What can hang from each mark
vilo: delut
delut: feniz
feniz: delut nimaz
nimaz: feniz
tubu: mafiz
vapar: kilas pezek vuro
vuro: mafiz vapar
zedo: pezek
mafiz: nimaz vuro
pezek: vapar

Each row was made from one small tree. The marks that hang from a mark follow it in brackets, in alphabetical order. Every link used is in the known rows. Write each row's tree.
Known rows
vuro{vapar{pezek}}: [-0.49 -3.49  0.34  0.56 -1.81 -0.12 -3.27  1.04  4.55  1.39 -1.59  2.39
  0.41 -1.65  0.28  1.88 -1.62  0.82 -4.60 -0.42 -1.84 -2.30 -1.84]
vilo{delut}: [ 0.12  2.82  0.09 -2.36 -1.07 -1.68  0.12  2.84 -0.11  0.83 -1.85  0.56
  1.72  2.75  1.48  1.10  1.89  1.90  1.42  1.76  1.15 -2.13 -0.48]
mafiz{nimaz vuro{vapar{pezek}}}: [ 0.15 -5.27 -2.71  0.76 -3.05 -1.42 -4.33  2.29  2.24  2.46 -5.71 -0.65
  1.76 -3.55 -6.43 -0.18 -6.90  0.56 -1.19  5.33 -3.15 -1.86  1.44]
zedo{pezek{vapar{kilas vuro{mafiz{nimaz}}}}}: [-2.07 -1.42 -0.02  2.22 -3.86 -2.72 -1.65 -0.33  2.45  3.28 -5.69  0.90
 -3.47  1.61 -3.75  2.60 -2.26  2.67 -1.71 -1.75  0.06  0.63  1.98]
tubu{mafiz{vuro{vapar{kilas pezek}}}}: [-1.31 -2.35  1.08  0.70 -2.05 -3.43 -2.00  0.96  2.01 -0.41 -1.67  3.75
 -0.01 -0.32  0.11 -1.12 -5.23 -3.18 -1.86  2.17 -4.40 -1.99 -0.15]
feniz{delut}: [-0.04  1.48 -0.74 -2.82 -1.87 -1.31 -1.08 -1.14 -0.60  3.14 -0.81 -0.29
  3.53  1.22  0.45  1.64  1.16  1.72 -0.90  2.58  0.74  0.43  0.92]
pezek{vapar{kilas vuro{mafiz}}}: [-3.04  0.51 -0.99 -0.41 -0.78 -0.81 -0.90  2.12  1.87 -0.63 -4.95  0.94
 -2.86  0.59  0.25  1.00 -2.05  4.18 -2.80  1.43 -1.04  0.52  4.38]
pezek{vapar{vuro{mafiz}}}: [-2.04  0.69 -1.20 -0.74 -1.40 -1.06 -1.00  3.33  2.15  1.60 -4.44 -0.19
 -1.21 -0.96 -0.14  0.52 -2.69  3.62 -2.00  0.19  0.03  0.63  1.82]
pezek{vapar{kilas vuro{mafiz{nimaz{feniz}}}}}: [-2.48 -0.25 -1.48 -0.28 -0.85 -1.11 -1.37  2.68  1.87 -2.29 -5.34  1.16
 -2.02  0.56 -1.77  0.76 -2.45  4.53 -1.74  2.59 -0.70  0.78  4.95]
pezek{vapar}: [-0.31 -0.34 -0.43  0.17 -1.92 -0.53 -1.02  3.05  0.59  3.04 -2.83 -0.30
  0.32 -1.27  0.29  0.97 -1.01  3.36 -1.53 -0.25  0.49  1.53  1.03]
zedo{pezek{vapar}}: [-0.61 -1.39  1.07  2.22 -4.30 -2.22 -1.39 -0.07  2.07  5.61 -3.49  0.14
 -1.38  0.74 -2.53  2.65 -0.84  2.36 -1.35 -3.82  0.99  1.41 -0.24]
pezek{vapar{kilas vuro}}: [-2.26  0.29 -0.64  0.57 -0.54 -0.78 -0.72  2.44  1.65 -0.22 -4.70  1.20
 -2.12  1.27  0.16  0.42 -1.12  4.97 -2.57  1.63 -0.92  0.59  6.07]
delut{feniz{nimaz}}: [ 1.60  0.79 -1.06 -4.86 -3.84 -0.23 -2.57  1.02 -0.24  0.07 -0.99 -1.02
  2.34  2.39  1.23  0.31 -2.24  1.08 -2.55  1.13 -1.37  0.35 -0.56]
tubu{mafiz{nimaz{feniz} vuro}}: [ 0.10 -1.55 -0.49  0.36 -2.30 -4.15 -1.26  2.15 -0.07 -1.80 -2.51  2.62
  2.47 -0.55 -3.29 -2.49 -5.84 -2.46  2.60  3.83 -2.29 -0.40 -0.10]
tubu{mafiz{nimaz vuro{vapar{kilas pezek}}}}: [-0.50 -3.62 -0.22  1.73 -2.86 -4.07 -2.65  1.90  1.11  0.30 -3.21  3.55
  0.29 -1.20 -2.42 -1.45 -6.58 -3.65 -0.78  4.18 -4.15 -2.13 -0.20]
mafiz{nimaz vuro}: [ 0.11 -2.20 -3.20 -0.44 -2.42 -1.45 -2.03  1.60 -0.43  1.92 -5.53 -1.79
  2.11 -2.39 -5.85 -1.10 -5.77  1.51  1.92  5.60 -1.62 -0.13  1.94]
vapar{kilas pezek vuro}: [-2.31 -1.23 -1.14  2.72  0.48  0.53 -2.10 -1.76  2.33 -4.75 -4.89  2.64
 -2.32  4.04  0.45  1.85 -1.59  6.04 -3.13  1.48 -3.05 -3.07  8.11]
pezek{vapar{kilas vuro{mafiz{nimaz}}}}: [-2.66 -0.08 -1.70  0.01 -1.19 -1.08 -1.26  2.55  1.44 -0.31 -5.71  0.89
 -2.74  0.10 -1.03  0.90 -2.67  3.91 -2.29  2.48 -0.89  0.39  4.35]
feniz{delut nimaz}: [ 2.59 -0.16 -1.54 -3.40 -3.61 -2.47 -2.29 -3.02 -1.77  5.30 -0.38 -0.77
  5.73  2.10  1.00  2.44 -0.14  1.90 -4.66  3.09 -1.93 -0.29 -2.67]
delut{feniz}: [-0.24  1.90 -0.54 -4.57 -2.68  0.45 -1.78  2.32  0.45 -1.28 -1.30 -0.69
  0.76  1.67  0.77 -0.28 -1.44  0.89  0.11  0.76  0.52  0.73  1.97]
zedo{pezek{vapar{vuro}}}: [-1.30 -0.79  0.71  2.27 -3.86 -2.59 -1.20  0.33  2.99  4.86 -4.46  0.35
 -1.82  1.39 -2.79  1.98 -1.46  3.09 -1.61 -3.52  0.74  0.92  1.40]
mafiz{nimaz{feniz{delut}}}: [ 1.19 -0.87 -2.15 -1.22 -1.93 -1.63 -1.77  1.09 -0.43 -1.25 -2.69  0.61
  4.18  0.13 -4.31  0.38 -0.96  2.44  2.14  4.43  1.26  0.68  1.20]

Write each row's tree
[-0.23 -5.86 -2.28  0.44 -1.95 -1.27 -4.43  1.69  2.80 -3.03 -5.39  0.69
  1.93 -1.66 -7.83 -0.10 -6.13  2.19 -0.69  6.50 -3.43 -1.34  4.52]
mafiz{nimaz{feniz} vuro{vapar{kilas pezek}}}
[-1.47 -3.71  0.56  0.84 -1.07  0.12 -3.16 -0.10  4.34 -0.86 -2.15  3.55
 -1.37 -0.08  0.59  2.33 -1.00  1.38 -5.36  0.86 -2.83 -2.39  0.67]
vuro{vapar{kilas pezek}}
[ 0.17 -3.89 -2.34 -2.22 -2.64 -2.52 -3.84  2.46  2.32  0.21 -4.33 -0.47
  4.37 -2.41 -8.16 -0.88 -5.25  0.86  0.24  7.30 -1.85 -0.08  2.87]
mafiz{nimaz{feniz{delut}} vuro{vapar}}
[-2.67 -2.03 -2.39  1.58 -0.03  0.12 -3.02 -1.49  2.42 -6.88 -5.90  2.39
 -2.54  2.82 -1.96  2.27 -3.55  5.16 -2.12  2.94 -2.88 -3.09  6.16]
vapar{kilas pezek vuro{mafiz{nimaz{feniz}}}}
[ 1.61  2.65 -0.43 -4.95 -3.16 -1.79 -1.69  3.41 -0.98  0.50 -1.42 -0.79
  2.75  4.43  1.49  1.04  0.40  1.14 -0.27  2.80  0.02 -2.02 -0.10]
vilo{delut{feniz{nimaz}}}
[-0.52 -5.46 -2.63  1.00 -2.55 -1.28 -4.24  1.45  2.02  0.96 -5.99  0.18
  0.48 -2.46 -6.15  0.19 -6.48  0.99 -1.78  6.25 -3.83 -1.96  3.24]
mafiz{nimaz vuro{vapar{kilas pezek}}}
[-2.01 -3.17 -0.38 -1.58 -2.19 -0.14 -3.75  0.39  5.13  0.54 -2.14  1.79
 -1.34 -2.99  0.41  3.08 -3.49 -0.74 -4.98 -0.54 -2.08 -2.69 -5.54]
vuro{mafiz vapar{pezek}}
[-2.82 -1.82 -2.61  1.97 -0.39  0.11 -2.90 -1.67  1.94 -4.90 -6.24  2.12
 -3.20  2.45 -1.17  2.48 -3.77  4.60 -2.61  2.84 -3.04 -3.49  5.50]
vapar{kilas pezek vuro{mafiz{nimaz}}}
[-3.01 -3.42 -0.14 -1.23 -1.55  0.13 -3.63 -0.81  4.87 -1.71 -2.56  2.96
 -3.08 -1.50  0.74  3.57 -2.82 -0.22 -5.75  0.75 -3.10 -2.81 -2.95]
vuro{mafiz vapar{kilas pezek}}
[-0.05 -1.32 -0.70  0.72 -2.76 -4.15 -1.08  2.02 -0.62  0.95 -2.92  2.20
  1.49 -1.07 -2.18 -2.34 -6.11 -3.30  1.84  3.69 -2.61 -0.88 -1.13]
tubu{mafiz{nimaz vuro}}
[-1.10 -0.10 -2.18 -2.75 -1.67 -0.70 -1.30  0.55  0.90 -2.42 -3.05  0.45
  0.62 -1.61 -2.28  1.26 -2.86  0.95  1.34  2.01  0.52  0.14 -3.83]
vuro{mafiz{nimaz{feniz}}}
[-1.50 -0.16 -1.79 -0.67 -1.50 -1.34 -1.47  3.89  2.10  0.01 -4.87  0.03
 -0.27 -0.99 -2.07  0.26 -3.23  3.92 -0.95  1.37  0.34  0.87  2.45]
pezek{vapar{vuro{mafiz{nimaz{feniz}}}}}
[-1.71 -3.76 -0.58 -0.39 -1.43 -0.36 -3.28  0.16  3.36 -0.03 -3.73  0.36
 -0.07 -1.30 -2.65  0.60 -4.64  1.78 -3.26  3.22 -4.22 -1.75  3.19]
mafiz{vuro{vapar{kilas pezek}}}
[-0.37 -2.36 -0.22  0.50 -2.99 -4.53 -1.85  2.81  1.25  1.56 -2.78  3.13
  1.18 -2.04 -2.48 -2.37 -6.47 -4.48  0.19  3.80 -3.22 -1.34 -2.16]
tubu{mafiz{nimaz vuro{vapar}}}
[-0.84 -4.48 -1.64 -1.60 -2.98 -1.16 -4.86  1.09  4.30 -0.76 -2.95  1.67
  0.94 -2.95 -3.47  2.95 -4.12 -0.53 -3.35  2.58 -1.41 -2.29 -3.92]
vuro{mafiz{nimaz{feniz{delut}}} vapar{pezek}}
[-1.90 -2.10 -1.36 -2.89 -2.62 -1.48 -2.61  2.05  4.12  1.63 -3.18  1.93
 -1.01 -4.14 -1.70  1.37 -3.78 -2.41 -2.92  2.06 -0.88 -1.37 -6.95]
vuro{mafiz{nimaz} vapar}
[-1.02 -3.87 -2.35 -0.65 -2.36 -1.77 -3.01  1.97  2.04  1.15 -5.70  0.33
  0.44 -2.68 -5.96 -0.80 -5.80  0.25 -1.05  6.63 -3.19 -0.99  2.23]
mafiz{nimaz vuro{vapar{kilas}}}
[-1.02 -4.70 -1.46 -0.94 -2.53 -0.75 -4.53  1.52  4.75 -1.57 -3.13  2.06
  0.14 -3.36 -3.19  2.64 -4.47 -0.47 -3.14  1.68 -1.58 -2.34 -4.59]
vuro{mafiz{nimaz{feniz}} vapar{pezek}}
[-0.16 -2.64 -0.04  0.01 -2.60 -4.50 -1.97  3.05  1.76 -1.23 -2.31  3.47
  2.17 -1.56 -3.54 -2.56 -6.19 -3.67  0.89  4.06 -2.89 -0.89 -1.21]
tubu{mafiz{nimaz{feniz} vuro{vapar}}}
[-2.55 -2.39 -1.14 -3.62 -1.83 -1.63 -2.96  0.64  3.99 -2.56 -2.95  3.04
 -0.89 -1.69 -2.76  2.00 -2.55 -1.14 -3.23  4.36 -1.46 -1.00 -2.73]
vuro{mafiz{nimaz{feniz{delut}}} vapar{kilas}}
[-1.47 -1.35 -0.17  2.08 -4.41 -2.91 -1.67  0.49  2.71  4.88 -5.37  0.05
 -2.15  0.47 -4.03  2.27 -2.84  2.34 -1.20 -2.53  0.74  0.71  0.24]
zedo{pezek{vapar{vuro{mafiz{nimaz}}}}}
[ 0.76 -2.31 -3.07 -1.83 -2.33 -1.98 -2.75  1.25 -0.34 -0.71 -4.53 -1.77
  4.94 -1.05 -7.80 -0.80 -4.88  2.46  2.62  7.07 -0.99  0.64  4.34]
mafiz{nimaz{feniz{delut}} vuro}
[-1.69 -1.27  1.22 -0.35 -1.79 -3.77 -1.14  1.36  2.03 -0.24 -1.45  3.87
 -0.09 -0.45  0.17 -1.84 -4.78 -3.80 -1.34  2.45 -3.90 -1.22 -0.84]
tubu{mafiz{vuro{vapar{kilas}}}}
[-0.37 -3.72 -2.53 -0.83 -2.77 -1.86 -3.07  2.78  2.21  2.86 -5.34 -0.61
  1.68 -3.75 -6.16 -1.12 -6.26 -0.14 -0.51  5.69 -2.47 -0.90  0.47]
mafiz{nimaz vuro{vapar}}
